Known rows, with every step that occurs
sofos-vorep: [+0.38 +1.63 +0.31 -0.79 +0.55 +1.27 -0.93 +0.00 +1.24 +0.64 -0.95 -0.47 -1.51 -0.10 +0.86 -1.13 -1.15 -0.43 +0.04 +0.99 +0.37 +0.72 -0.44 -0.28 -0.15 +2.02 +1.79]
kolo-lotal-zemit: [-0.64 +2.04 -1.17 -0.35 +3.30 -1.21 +0.15 -0.85 +2.25 +1.01 -0.83 +1.07 +1.24 +0.71 -0.62 -2.01 +2.06 +0.87 +1.42 +2.88 +4.58 +1.01 +0.53 +0.03 -1.51 +0.07 -0.48]
lotal-kolo-zemit-tise: [+0.71 +3.32 -0.42 -1.62 +0.84 -2.51 +0.04 +1.92 +1.05 +0.56 +0.58 +2.17 +0.25 +0.27 -2.82 -0.61 +0.63 +0.64 -4.71 -2.53 +1.36 +1.75 +3.00 -0.61 -2.49 +0.41 +2.00]
vorep-sofos-tise-zemit-lotal: [-1.60 -0.88 -1.76 -0.51 -1.98 +0.33 +2.40 +3.83 +1.03 -0.84 -0.69 -1.00 +1.48 -2.81 -3.42 +0.07 +2.04 -0.54 -1.41 -0.77 +0.50 +3.18 +1.82 -0.33 +0.59 -0.29 -1.53]
kolo-lotal-zemit-vorep: [-2.54 +1.06 -0.20 +0.26 +3.23 -1.06 +0.60 +0.36 +2.55 +0.44 -1.69 +2.05 +1.99 +0.90 -2.66 -0.72 +3.32 +2.62 +2.25 +3.71 +3.16 +0.46 +0.40 -0.05 -0.02 -1.44 -1.23]
sofos-tise: [+1.52 -0.63 -0.20 +0.62 +0.38 +0.02 +0.91 +2.20 -2.22 +0.03 -1.38 +0.43 -0.39 -1.30 +0.31 -1.42 +0.32 -0.25 +1.54 +0.03 +0.67 -0.02 +0.06 -0.20 +0.55 -0.55 -1.04]
tise-zemit-lotal-kolo: [-1.40 +2.04 -2.23 -1.43 -0.51 -0.11 +1.23 +2.47 +1.57 -1.15 +0.73 +0.74 +0.66 -0.23 -4.62 +0.94 +0.17 -1.86 -1.45 -1.68 +0.11 +2.99 +4.49 +2.13 -2.67 -0.88 -0.44]
kolo-lotal-zemit-vorep-sofos: [-2.75 -0.05 -0.73 -0.38 +2.15 -2.19 +0.58 +1.38 +2.87 +0.80 -1.36 +1.79 +3.31 +0.27 -1.90 -0.61 +4.01 +3.00 +1.73 +3.30 +2.53 +2.11 -0.99 -0.85 +1.89 -0.48 -1.08]
zemit-vorep: [-1.60 -0.97 +0.74 +0.55 -0.04 +0.06 +0.54 +1.32 +0.38 -0.62 -0.92 +0.88 +0.87 +0.34 -2.07 +1.08 +0.96 +1.85 +0.66 +0.79 -1.62 -0.30 +0.00 -0.07 +1.62 -1.38 -0.66]
kolo-zemit-tise: [-0.82 +1.97 +0.60 -0.69 -0.40 -0.93 +0.53 +0.34 +2.08 +0.50 +0.37 -0.01 -0.24 -0.05 -2.71 +0.01 +1.36 +1.47 -5.83 -1.01 +1.68 +0.55 +2.00 -1.73 -1.71 +0.95 +1.76]
legezuf-zemit-sofos-lotal-kolo: [+4.76 +2.75 +0.94 -3.96 +4.03 -1.28 -0.08 -1.23 +0.28 -0.86 -0.27 +2.22 +0.83 -0.70 -0.41 +0.47 -1.55 +1.04 +1.82 -0.13 -4.13 +0.01 +2.36 -0.32 +0.44 -0.84 +1.14]
vorep-sofos-zemit-lotal-kolo: [+0.92 -0.54 -0.70 -0.82 -0.21 -2.17 +0.02 +1.83 -0.33 -1.26 +0.84 -0.02 +1.55 -1.97 -2.01 +0.88 -0.96 -3.06 -2.11 -1.32 +0.70 +3.63 +0.45 +1.97 +1.35 +0.95 -0.46]
legezuf-zemit-vorep-sofos: [-2.31 -3.62 +2.27 +0.09 +0.27 -1.09 +0.62 -0.40 +0.90 -0.22 -1.02 -0.88 +2.28 -0.19 -2.31 +1.39 +2.86 +2.24 +0.38 +0.59 -3.42 +2.63 -1.41 -1.89 +4.19 -0.81 -0.18]
zemit-sofos-lotal-kolo: [+5.10 +4.23 -1.27 -3.96 +2.93 -1.31 -0.22 +1.24 +0.10 -0.91 +0.03 +3.46 +0.63 -1.14 +0.36 +0.31 -2.57 +0.83 +2.06 -0.53 -2.96 -1.10 +1.94 +1.07 -0.44 -0.45 +0.47]
tise-zemit: [-1.06 +1.09 -1.72 -0.59 +0.03 +0.66 +0.30 +0.88 +1.81 -0.38 +0.54 -1.19 +1.08 +0.20 -2.78 +0.61 +0.37 +0.30 -0.90 -0.15 +0.15 +1.31 +1.26 +0.75 -1.12 +0.12 +0.43]
lotal-kolo: [+1.55 +1.34 -1.14 -1.07 +1.01 -1.57 -0.34 +1.75 -1.09 +0.11 +0.35 +2.18 +0.16 +0.20 -0.06 -0.54 -0.70 -1.07 +0.90 -1.39 -0.25 +1.13 +1.06 +1.39 -0.77 -0.44 -0.02]
zemit-vorep-sofos-legezuf: [-1.20 +0.20 -1.17 +1.11 -1.08 -1.25 -0.03 +1.38 +0.22 +0.76 -1.10 +0.05 +1.92 -2.35 -2.43 +0.75 +1.96 +1.19 -0.09 -0.29 -1.15 +0.64 -3.43 -0.32 +2.91 +0.04 +0.05]
kolo-lotal-zemit-tise: [-1.99 +2.85 -0.12 -0.99 +3.66 -1.61 +0.87 -0.14 +3.40 +1.23 -0.75 +0.50 +1.46 +0.57 -3.05 -0.45 +3.67 +2.55 -0.15 +2.11 +5.52 +0.67 +1.22 -0.94 -2.31 +0.07 +0.61]
lotal-kolo-zemit-sofos: [+4.08 +4.34 -1.54 -2.75 +1.11 -2.06 -0.23 +1.13 +1.65 +0.12 +0.98 +2.03 -0.38 +0.15 +0.08 -1.63 -1.06 -0.75 -3.55 -0.36 -0.45 +0.48 +2.91 -0.09 -1.26 +0.28 +1.52]
legezuf-zemit: [-0.38 -1.52 +2.14 +0.08 +1.32 -0.11 +0.05 -2.51 +0.06 +0.21 -0.49 -1.31 +0.20 +0.36 -0.83 +0.20 +1.05 +0.24 -0.08 +0.16 -1.29 +1.24 +0.47 -1.28 +0.85 -0.28 +0.33]
kolo-lotal: [+0.56 -0.02 +0.96 +0.10 +1.95 -0.24 -0.43 -0.51 +0.43 -0.34 -0.41 +1.10 +0.49 +0.04 +0.84 -1.22 +0.44 +0.58 +0.57 +1.68 +3.11 +0.39 -0.49 -0.36 -1.31 -0.02 -0.95]
lotal-zemit: [-1.56 +1.84 -1.95 -0.31 +1.49 -0.95 +0.56 -0.56 +2.01 +1.40 -0.30 +0.26 +0.59 +0.58 -1.25 -0.69 +1.50 +0.30 +0.80 +1.07 +1.49 +0.61 +0.95 +0.61 -0.26 +0.05 +0.45]
sofos-lotal-zemit: [-0.10 +3.00 -1.85 -1.50 +2.58 -0.74 +0.30 -0.79 +1.69 +0.65 -0.99 +2.11 +1.38 -0.36 -0.94 -0.50 -0.27 +1.76 +2.14 +0.96 +0.20 -0.13 +1.34 +0.73 -0.47 +0.30 -0.25]

Rows
[-0.17 +0.23 +0.20 -1.00 -0.05 -1.59 -0.06 +1.77 +1.78 -0.70 -0.68 +3.02 +2.72 -1.49 -1.08 -0.06 -0.14 +3.55 -3.15 +0.09 -2.67 +1.65 -0.29 -1.52 +2.37 +0.36 -0.68]
kolo-zemit-vorep-sofos-lotal
[+1.56 +4.39 -1.73 -3.22 +0.83 +2.22 -0.45 +0.84 +4.44 -0.02 -0.27 -1.86 -0.85 -0.04 -1.78 +0.04 -0.84 +0.36 -0.73 +1.87 -0.47 +0.48 +1.65 -0.13 -0.79 +1.90 +3.17]
tise-zemit-sofos-vorep
[-0.47 -2.60 -0.13 +0.41 -0.53 -1.15 +1.49 +4.37 -1.33 -0.27 -1.89 +1.13 +1.80 -1.90 -0.86 -0.24 +2.39 +1.78 +1.76 +0.32 -1.64 +1.20 -1.68 -0.88 +3.94 -1.16 -1.78]
zemit-vorep-sofos-tise
[-0.30 +2.12 +0.29 +0.48 +0.63 -0.83 +0.48 -1.62 -0.69 +0.68 -0.87 +0.15 -0.49 -2.19 -3.60 +0.09 +0.82 -2.92 -0.78 -1.51 -0.88 +2.15 +2.18 +0.69 -1.06 -0.95 +0.33]
sofos-legezuf-zemit-lotal-kolo
[+3.23 +3.40 -1.14 -2.23 +1.75 -2.16 -0.93 +1.14 -0.24 -0.20 +0.21 +4.44 +0.63 -0.80 +0.21 -1.82 -2.70 +0.45 -2.31 -1.52 -0.80 +1.54 +2.50 +0.76 -1.86 +0.71 +0.01]
sofos-lotal-kolo-zemit
[+3.55 +1.39 -0.35 -1.33 +0.81 +0.20 +1.45 +1.96 -0.71 -0.37 -0.96 -0.04 -0.67 -1.67 +0.66 -1.06 +0.32 +0.23 +1.19 +1.06 -0.48 -1.68 +0.81 -0.86 +1.08 -0.76 -0.02]
zemit-sofos-tise
[-2.45 -1.58 +2.71 +0.30 -0.15 +0.92 +1.30 -2.65 +0.92 -0.60 -0.73 -1.19 -0.57 -0.47 -2.63 +0.92 +1.45 -0.91 -1.59 +0.18 -1.02 +1.75 +2.72 -1.06 -0.06 -1.04 -0.55]
legezuf-zemit-lotal
[-0.83 -1.91 +0.22 +0.25 -1.16 -0.70 +0.17 +0.44 +0.50 -1.34 +0.60 -2.02 +1.48 -2.24 -1.89 +1.38 -0.21 -2.25 -3.24 +0.01 +0.95 +2.27 -0.53 +0.54 +2.11 +1.39 -0.61]
vorep-sofos-zemit-lotal
[-1.14 +0.61 +1.14 +0.19 +0.26 -1.48 +0.37 -1.56 +1.13 +1.65 -0.58 -2.88 +1.48 -2.41 -3.72 +1.28 +3.43 +0.98 -2.29 -1.60 -0.23 +1.75 -2.25 -2.39 +1.40 +1.46 +2.55]
vorep-sofos-legezuf-zemit-tise
[-0.01 -0.17 +0.33 +0.89 -0.05 -1.14 -0.27 -2.24 -0.34 +1.78 -0.56 -2.10 +1.28 -2.34 -1.30 -0.29 +1.72 -0.42 -1.14 -0.68 -0.94 +2.05 -2.95 -1.22 +2.26 +1.07 +1.30]
vorep-sofos-legezuf-zemit
[+1.74 +5.43 -0.97 -2.94 +4.19 +0.39 -0.52 -1.15 +4.87 +1.46 -1.56 +0.35 -0.70 +0.34 +0.46 -2.66 +0.68 +0.74 +1.29 +4.87 +4.15 +0.03 +1.16 -0.81 -1.43 +1.74 +2.34]
kolo-lotal-zemit-sofos-vorep
[-0.85 -4.16 +2.13 +0.60 +0.81 -1.05 +1.40 +1.69 -1.14 -0.18 -2.19 -0.44 +1.88 -1.47 -1.86 -0.22 +3.39 +2.12 +1.41 +0.65 -3.04 +2.52 -1.16 -2.01 +4.88 -1.50 -1.21]
legezuf-zemit-vorep-sofos-tise
[-0.94 +1.70 +1.69 +0.59 +1.17 -0.27 +0.35 -2.67 +0.41 +1.47 -0.97 -2.33 +0.34 -1.50 -4.33 +1.20 +2.67 +0.80 -1.92 -1.20 +0.47 +0.19 -0.49 -1.75 -0.40 +0.62 +2.46]
sofos-legezuf-zemit-tise
[-1.94 +0.82 +0.45 +0.35 -1.88 +0.17 +0.98 -0.52 +2.11 -0.36 +0.11 +0.48 -0.91 -0.82 -1.71 -0.69 +0.31 -1.24 -5.95 -0.24 +1.26 +1.29 +3.54 -0.94 -1.44 +0.15 -0.36]
kolo-zemit-lotal
[-3.14 +1.06 -1.19 +0.24 +1.31 -0.98 +0.87 +0.62 +2.33 +0.88 -1.27 +1.04 +1.43 +1.13 -3.22 +0.31 +2.73 +1.79 +1.84 +2.11 +0.07 +0.20 +1.16 +0.34 +1.29 -1.16 -0.24]
lotal-zemit-vorep
[+0.01 -0.76 +0.42 -0.53 +0.83 -1.85 -0.30 +1.14 +0.68 -0.70 +0.82 -2.68 +2.31 -1.44 -2.76 +1.96 +1.00 +0.91 -3.04 -0.63 +1.60 +1.49 -2.04 -0.42 +2.13 +2.33 +1.46]
vorep-sofos-zemit-tise
[+0.39 -0.77 -2.36 -0.77 -0.38 -0.56 +1.21 +3.88 +0.20 -0.13 -0.35 -1.11 +1.90 -2.13 -1.65 -0.74 +1.53 +0.68 -0.09 -0.62 +0.26 +2.72 -0.33 -0.15 +1.21 +0.42 -0.76]
vorep-sofos-tise-zemit
[-1.40 +0.18 +0.71 +0.52 -0.15 -0.57 +0.18 +0.75 +1.49 -0.35 -0.61 +1.63 +0.50 +0.36 -2.26 -0.48 +1.14 +1.83 -3.67 +0.80 -0.53 +0.70 +1.09 -1.12 +0.68 -0.55 -0.17]
kolo-zemit-vorep
[-0.61 +0.87 -0.54 -0.99 -0.58 -0.87 +1.01 +1.59 -0.05 -0.65 +0.07 +1.90 -0.61 -0.49 -1.70 +0.23 -0.21 -2.22 -0.34 -1.62 -0.20 +1.47 +3.29 +1.38 -1.77 -1.22 -0.73]
zemit-lotal-kolo
[-1.44 +2.77 -1.30 -2.77 +1.84 -2.46 +1.01 +0.96 +2.94 +1.05 -0.46 +1.21 +3.19 -1.15 -2.62 +1.26 +2.00 +3.70 -0.10 -0.52 +0.50 +1.01 +0.37 -1.16 +0.78 +1.11 +1.10]
vorep-sofos-lotal-zemit-tise
[-0.89 -0.33 +1.75 -1.01 +0.57 -0.84 +1.07 -0.96 +0.05 -0.62 -0.41 +0.54 -0.27 -0.22 -2.65 +0.51 +0.78 -1.96 -0.60 -1.23 -1.30 +2.87 +3.64 +0.21 -0.62 -1.48 -0.36]
legezuf-zemit-lotal-kolo
[-0.01 +0.24 -2.72 -1.70 -0.94 -1.20 +2.23 +5.41 +0.11 -0.78 -0.24 +0.80 +1.47 -2.33 -3.36 -0.41 +1.22 -1.50 -0.23 -2.17 +0.14 +4.39 +2.89 +1.14 -0.26 -0.90 -1.42]
vorep-sofos-tise-zemit-lotal-kolo
[+1.20 -0.13 -0.35 -1.65 +0.24 -0.98 -0.27 +0.78 +0.20 -0.47 -0.15 +1.57 +2.09 -1.91 +1.10 +0.42 -1.35 +1.86 +0.43 -0.66 -2.06 +0.79 -1.49 -0.54 +1.55 +1.00 -0.48]
vorep-sofos-lotal
[+1.42 -0.21 -1.26 -0.81 +0.23 -3.39 +0.88 +5.61 -1.18 -0.04 -1.13 +3.61 +1.44 -1.50 -1.23 -2.45 +1.43 +0.92 -1.51 -1.09 -0.81 +3.36 +0.75 -0.34 +2.03 -0.75 -1.10]
lotal-kolo-zemit-vorep-sofos-tise
[+1.12 +2.86 -1.75 -2.35 +0.65 +0.91 +0.65 +0.61 +3.29 -0.73 +0.82 -1.33 +0.62 -0.07 -2.63 +1.01 +0.44 +0.59 -1.07 +0.88 -0.64 -0.35 +1.94 -0.25 -0.59 +0.16 +1.55]
tise-zemit-sofos
[+1.61 +2.67 -0.34 -1.64 +2.05 -1.95 -0.34 +2.36 +0.42 -1.16 -0.72 +5.28 +1.56 -0.38 -1.78 -0.51 -1.50 +2.40 -1.46 -0.69 -2.40 +1.13 +2.31 +0.50 -0.13 -0.66 -0.71]
sofos-lotal-kolo-zemit-vorep
[-1.65 -0.91 +0.07 +0.16 -1.33 -1.87 +0.28 +1.84 +2.00 +0.00 -0.17 +1.12 +1.70 -0.49 -1.40 -0.50 +1.72 +2.03 -4.31 +0.16 -1.14 +2.10 -0.59 -1.54 +2.46 +0.24 -0.10]
kolo-zemit-vorep-sofos
[+2.11 +1.99 +2.14 -2.38 +2.02 +1.51 -0.66 -2.61 +2.68 +0.69 -1.23 -2.00 -1.65 +0.08 +0.16 -0.45 -0.35 +0.03 -0.26 +2.13 -1.88 +0.50 +0.69 -2.03 +1.20 +1.56 +3.14]
legezuf-zemit-sofos-vorep
[+2.30 +3.16 -2.42 -1.65 +2.11 -0.70 +1.90 +1.30 +1.43 +1.18 -1.51 +0.44 -0.02 -0.88 -0.68 -1.93 +1.78 +0.45 +2.17 +2.26 +1.13 -1.23 +1.88 -0.33 +0.74 -0.89 +0.51]
lotal-zemit-sofos-tise
[+2.59 +3.42 +0.07 -2.54 +0.73 +1.42 -0.67 -0.26 +2.72 +0.37 -0.88 -0.91 -1.90 -0.28 +0.81 -0.53 -1.27 -0.08 -0.07 +1.98 -0.73 -0.86 +0.32 -0.96 +0.28 +1.68 +2.80]
zemit-sofos-vorep
[-2.54 +2.84 -1.14 -1.12 +1.49 -1.29 +1.40 +0.33 +2.85 +1.52 -0.38 -0.27 +1.01 +0.80 -3.66 +0.57 +3.07 +1.84 -0.60 +0.19 +2.45 +0.09 +1.87 -0.42 -1.10 +0.46 +1.67]
lotal-zemit-tise
[-2.00 +0.65 +1.28 +1.72 -0.43 +0.79 +0.71 -3.69 +0.43 +0.68 -1.27 -1.78 -0.67 -2.29 -3.51 +0.56 +1.42 -1.72 -2.01 -0.51 -0.28 +0.92 +1.08 -0.95 -0.26 -0.36 +0.40]
sofos-legezuf-zemit-lotal
[+1.89 +6.32 -2.65 -0.86 +3.66 -0.84 -0.01 -2.01 +2.89 +1.97 -1.07 +0.28 +0.62 -1.45 -1.34 -1.92 +1.89 +0.33 +0.74 +3.38 +4.32 -1.45 -0.36 -0.04 -1.40 +0.32 +1.44]
kolo-lotal-zemit-sofos-legezuf
[-0.62 -0.57 +0.79 +0.67 -0.12 +0.55 +0.31 -0.59 +0.20 -1.60 +0.14 -1.78 +0.18 -1.44 -2.51 +1.32 -0.72 -2.44 -2.72 +0.61 +1.52 +0.76 +1.11 +1.17 +0.41 +0.48 -0.65]
sofos-zemit-lotal
[+0.77 +3.89 -2.23 -2.32 +1.64 -0.87 +1.06 -0.88 +3.21 +1.12 -0.13 -0.10 +0.38 +0.39 -1.01 -0.32 +1.41 +0.43 +0.82 +2.19 +0.46 -1.28 +1.78 -0.10 +0.24 -0.09 +1.72]
lotal-zemit-sofos
[-3.00 +0.80 -1.04 -0.39 -1.54 +1.53 +1.48 +0.73 +2.71 -1.08 +0.22 -0.92 +0.45 -0.67 -4.37 +1.49 +0.88 -0.64 -2.43 -0.19 +0.52 +1.75 +3.32 +0.61 -1.79 -0.59 -0.40]
tise-zemit-lotal
[-1.14 +4.02 -0.99 -2.38 +2.80 -1.05 +1.00 +0.03 +2.52 +0.81 -0.90 +1.38 +1.91 -0.32 -3.31 +1.01 +1.40 +3.33 +0.34 -0.09 +1.08 -0.46 +2.09 -0.51 -1.16 +0.43 +0.94]
sofos-lotal-zemit-tise
[+3.58 +2.83 -0.20 -2.98 +1.83 +0.19 -0.14 -0.37 +1.28 -0.98 -0.26 +1.55 +0.67 -1.39 +0.63 +0.86 -2.06 +1.96 +0.72 +0.72 -2.54 -2.45 +0.96 -0.47 +0.60 +0.13 +0.43]
zemit-sofos-lotal
[-1.70 -0.73 -2.12 +0.02 +0.87 -2.00 +2.15 +3.57 +0.55 +1.09 -2.34 +1.30 +2.38 -1.16 -2.13 -1.18 +3.86 +2.08 +2.78 +1.47 -0.05 +1.67 -0.61 -0.46 +3.68 -1.12 -1.23]
lotal-zemit-vorep-sofos-tise
[-2.10 +2.24 -2.20 +0.92 +2.18 -2.37 +0.15 +0.62 +2.33 +2.02 -1.87 +1.25 +3.03 -1.70 -3.00 -1.00 +3.96 +2.08 +1.28 +2.76 +3.63 +1.42 -2.86 -0.37 +1.42 +0.08 -0.36]
kolo-lotal-zemit-vorep-sofos-legezuf
